What can hang from each mark:
zesaz: gefizo
zapi: gefizo
gefizo: bova kase zapi zesaz
fazer: gefizo tibide
bova: gefizo ligar sevusad
bonez: ligar
sevusad: bova
ligar: bonez

Every row comes from one small tree of marks. Brackets hold a mark, then the marks that hang from it, in alphabetical order. Every link used is in the known rows. Which tree was each row made from?
Known rows:
{bova {gefizo kase zapi zesaz} {ligar bonez} sevusad}: [  4.4 -20.2  17.2 -24.7 -14.2  21.2  13.1   4.3  -5.2  12.4 -26.5  38.0
  -7.7  -2.8  18.1  -1.9  18.6 -18.0  15.6  -5.5  32.3]
{zesaz {gefizo {bova ligar sevusad} kase zapi}}: [  0.3   5.1   7.5   1.9   1.5  -6.2  19.8  12.5  -3.3   8.5   3.6 -14.2
  22.3  21.5  24.5   3.5  25.7 -16.0  14.6  25.3  23.0]
{zapi {gefizo bova kase zesaz}}: [ 14.2 -16.1   2.7  20.7   7.6  13.8  -2.5  -2.3 -15.6  -0.1   1.2 -47.8
  37.9  10.7  24.8   3.3  12.2 -17.0  18.4  -9.6   7.3]
{gefizo {bova {ligar bonez}} kase zesaz}: [ 10.6  -7.0   7.1 -11.2   6.5  28.3  21.6  10.5 -13.6  19.7 -15.0  37.1
  46.8  14.4  21.6 -11.8   5.6 -18.5  20.8 -14.6  15.3]
{bova {gefizo kase zapi} ligar sevusad}: [  3.9  -9.6  10.1 -24.2 -23.0  -6.1   8.4   7.0  -6.7  10.5 -12.6  -7.6
 -31.6   6.6  18.6  10.2  24.3  -2.3  17.9  10.8  27.8]
{sevusad {bova gefizo}}: [  7.8  -2.2   2.1  11.4 -29.5 -14.7  -4.1   4.3 -26.7  -1.7  -5.6 -13.3
 -33.4   8.8   1.3  20.9   6.7  -2.5  -2.0  10.9  14.2]
{zapi {gefizo {bova ligar sevusad} kase}}: [  4.5   0.1   2.5 -11.8  -3.7  -6.6   3.6   9.0  -7.5  -0.4 -18.7 -53.4
  12.8  20.1  19.0   1.7  24.3  -3.9  22.8  14.9   6.9]
{fazer {gefizo kase zapi} tibide}: [ 19.1 -11.3   7.2  14.5 -26.7   3.7  -5.0 -15.1  -9.5  12.1  20.6   0.5
 -32.4  -2.4  24.2   4.3  -7.8  -9.7  -1.9  21.2  15.2]
{bova {gefizo zapi}}: [ 10.5  -6.1   5.2   4.5 -30.5 -15.1  -2.7   5.4 -32.1   1.4   4.1  -8.3
 -42.1   6.7  14.1  24.2   2.2 -11.2   3.3  11.0  21.3]
{bova ligar}: [ 10.0   4.7   2.9  -1.5 -19.4 -23.4  -1.1  12.1 -18.3  16.5  -9.9  20.5
 -24.8  20.4  15.8  15.1   4.8   1.0  19.9  -1.9  19.1]
{fazer {gefizo bova kase}}: [ 14.9  -1.5  -0.1   6.4   0.2   7.2   1.9   3.5 -14.5  12.2  19.5 -31.1
   8.4  20.4  18.8  -3.2   2.0 -11.6  -2.1  20.4   4.7]
{gefizo zapi}: [ 15.0  -7.0   4.9  21.0 -26.3 -18.3  -0.1   1.0 -28.2  13.4   6.5 -15.0
 -31.3  15.6  22.6  25.5  -0.6 -18.2  15.7   1.1  28.0]
{bonez ligar}: [ 14.3  13.9   1.4  22.1  -8.7 -20.1   5.6   3.5 -27.2  16.3   6.8   8.7
 -49.7  30.2   9.8  21.9  -3.8  -5.6   3.7  17.7  25.0]
{sevusad bova}: [ 12.0  -2.5   1.1  28.4 -25.6 -17.7  -0.8   0.1 -22.5  11.0  -1.1 -19.0
 -20.0  13.2   9.2  22.7   6.0 -10.0  10.9   3.4  21.1]
{fazer {gefizo {bova {ligar bonez} sevusad} kase} tibide}: [  9.3   2.7   7.9 -18.2 -13.8  18.9  10.1  -2.5   3.8  10.2 -14.3  27.3
  -5.3  15.2  15.1 -18.5   0.1  -9.5  -9.1  45.0   6.2]
{bova {gefizo kase zapi zesaz} ligar sevusad}: [  4.4 -22.1  14.9 -16.4 -15.1  10.3  14.0   1.1  -6.7   9.3 -13.9  16.3
 -15.6   4.3  22.0   1.3  30.3  -6.8  21.7 -15.5  27.2]
{zapi {gefizo bova}}: [ 10.6   4.8  -2.2  16.1 -13.0 -15.6  -7.2   8.1 -29.3  -9.2  -1.1 -56.5
  -4.8  18.9  16.6  16.0   2.6 -14.2  13.9  19.8   0.9]
{fazer tibide}: [ 18.6  -7.0   3.9  27.6 -29.6 -15.2  -4.6 -10.2 -15.0  16.7   0.8  11.1
 -43.9  15.3  17.1  20.0  -6.3  -4.8  -1.6  11.8  23.0]
{gefizo kase zesaz}: [ 18.0 -27.7   6.3  26.8   3.1  10.1  -0.6  -7.4  -4.1  26.4   4.2   0.8
   7.5  13.3  24.5   8.9  11.9 -11.5  16.5 -28.4  31.9]
{fazer gefizo}: [ 13.4  -3.7   1.3  15.3 -14.9 -17.6 -16.1   2.6 -20.2   7.9  13.6  -9.4
 -43.2  18.3  12.6  12.6  -6.2  -7.0  -6.3  21.2  15.6]
{zesaz {gefizo bova zapi}}: [  8.0   7.1   2.9  32.3  -5.9 -13.6   6.3  12.8 -28.3   0.6  19.7 -18.1
   5.2  22.4  21.8  19.4   3.2 -26.2   4.9  28.4  16.1]

Which tree is each row?
[ 11.8 -19.4  10.0  14.8 -25.5  -0.2   0.5   1.6 -26.7   0.1   4.1   9.5
 -25.1   5.3  19.3  17.8   7.7 -15.1   7.3 -12.9  22.6]	{bova {gefizo zapi zesaz}}
[ -0.2  14.7   4.3  11.0  -1.8 -22.0   6.8  15.9  -4.7   3.4  -3.2  -1.7
   0.5  36.0  15.0   9.3  20.8  -8.7   1.4  31.1  19.9]	{zesaz {gefizo {bova ligar sevusad}}}
[  3.5   3.3   8.3 -31.1 -27.6  10.5  12.0  12.1 -27.3   6.8 -21.3  25.4
  -1.7 -13.4   7.5   3.2   3.7 -11.0  20.9  14.9  17.8]	{sevusad {bova {gefizo kase zapi} {ligar bonez}}}
[  9.8 -22.7   6.1   1.7 -10.8  -1.6  -6.1  -0.7   2.5  13.1  -6.9 -33.1
 -30.0  16.7  12.9  16.9  21.3  -4.2  -0.6  17.4  32.0]	{bova {gefizo kase} sevusad}
[  6.4  -8.5   9.4 -11.1   3.0  23.7   5.6   6.3  -4.8   1.8 -31.7 -14.0
  31.3  10.7  20.0  -9.3  16.6 -21.6  24.4   3.9  12.8]	{zapi {gefizo {bova {ligar bonez} sevusad} kase zesaz}}
[ 13.1 -28.1   9.2   7.3 -10.0  13.9   4.8  -4.4 -16.3   9.8   7.9   1.0
  -3.6  -1.2  23.0  10.1  11.6 -14.3  10.7 -20.8  25.7]	{bova {gefizo kase zapi zesaz}}
[ 15.7 -17.1   7.5  19.8  -2.5  20.7  21.8  -3.5 -19.8  15.0  12.5 -19.7
  33.9  14.9  31.5   4.1  15.8 -26.5  27.2 -24.6  18.4]	{gefizo bova kase zapi zesaz}
[  8.0  -3.4  10.7   4.5 -23.1   6.8   8.9  -4.8  -2.5  -1.0  -3.0  31.3
 -19.7  24.6  19.9 -12.7  13.2  -1.7  -4.6   7.0  -1.0]	{fazer {gefizo {bova ligar sevusad} zesaz} tibide}
[  9.7 -10.7  10.5  -4.4  -9.6  18.4  14.1 -10.6   9.5   9.1  -0.1  21.2
   5.5  18.5  23.1 -20.5  17.6  -1.0   1.7   7.6   3.6]	{fazer {gefizo {bova ligar sevusad} kase zesaz} tibide}
[  5.4  -8.0   7.3 -21.0 -12.3  -6.9   1.2   8.3   2.8  13.4 -17.2  -1.8
 -25.0  14.2  11.8   7.2  25.4   7.2   5.4   9.0  25.2]	{bova {gefizo kase} ligar sevusad}
[ 16.8 -26.1   5.8  18.0   5.2  13.1  -8.0  -7.4  -6.9  16.1  14.5  -0.7
  -0.9   8.0  22.0  -2.3   3.9 -10.4   0.6  -5.2  19.6]	{fazer {gefizo kase zesaz}}
[ -0.1   5.0  10.3  -5.8   3.4  10.4  17.3  15.9  -6.4  11.3  -8.6   7.8
  25.7  16.6  20.8   0.4  13.0 -29.2  11.3  36.0  26.0]	{zesaz {gefizo {bova {ligar bonez} sevusad} kase zapi}}
[  7.3  -0.9   4.9 -12.9   7.0  22.4   6.3  10.5 -14.2   1.5 -22.1   1.0
  43.2   2.2  20.2 -10.8   3.4 -17.1  29.1  -2.5   4.6]	{zapi {gefizo {bova {ligar bonez}} kase zesaz}}
[  8.3  -2.3   2.9  24.9   6.9   0.4   8.8   7.4 -17.9   8.2  23.0 -26.1
  27.5  16.9  26.1  11.1   8.1 -24.3   6.6  24.9  19.9]	{zesaz {gefizo bova kase zapi}}
[  0.6  -1.0   9.9  -6.3 -36.2  -3.6  14.6   8.4 -29.9  -6.8  -9.3  28.3
 -18.4  -6.3  11.7   8.5  14.9  -2.7  22.2 -16.9  12.5]	{sevusad {bova {gefizo zapi zesaz} ligar}}
[  8.7 -11.2  14.5 -13.3  -6.8  28.7  28.8   4.4  -9.4  17.7 -20.1  17.7
  32.5  14.8  27.4  -8.6  18.5 -30.0  28.4 -13.2  23.0]	{gefizo {bova {ligar bonez} sevusad} kase zapi zesaz}
[  8.0 -12.9   8.5  -2.3   1.1  11.6  22.9   2.0   3.6  18.5 -10.9  -0.9
  29.6  28.7  24.7  -5.5  32.1  -9.2  26.7 -25.3  19.5]	{gefizo {bova ligar sevusad} kase zesaz}
[  2.7 -13.0  13.5 -15.4 -15.9   7.4   0.9   9.2  -6.8   3.8 -33.5  48.1
 -24.4  10.7   8.9   3.0  12.9 -10.0   2.8   3.0  29.2]	{bova {gefizo zesaz} {ligar bonez} sevusad}
[  3.6  -7.7  12.5 -21.9 -21.1  24.6  16.3   6.4 -23.0   5.9 -21.7  41.9
  13.1 -18.9  11.5  -3.6   7.2 -14.2  20.6  -9.4  20.0]	{sevusad {bova {gefizo kase zapi zesaz} {ligar bonez}}}
[  7.5 -12.0  11.9  -5.7  -7.9  14.1  30.0   1.3  -5.9  12.3  -7.1  -8.6
  23.3  20.5  30.7  -3.7  32.2 -17.0  33.1 -21.9  19.4]	{gefizo {bova ligar sevusad} kase zapi zesaz}
[ 18.0 -13.4   3.7  17.5 -14.9   3.4  -9.5 -14.1  -2.9  17.9  15.4   6.7
 -26.1   5.3  18.3   2.8  -7.6  -1.2 -12.0  27.0  14.6]	{fazer {gefizo kase} tibide}
[  5.0   2.5   4.4 -20.9  -1.0   7.6   1.9  11.4  -8.5   3.0 -31.4 -31.9
  19.8  14.1  15.2  -3.0  12.0 -17.8  21.5  30.8  11.0]	{zapi {gefizo {bova {ligar bonez} sevusad} kase}}
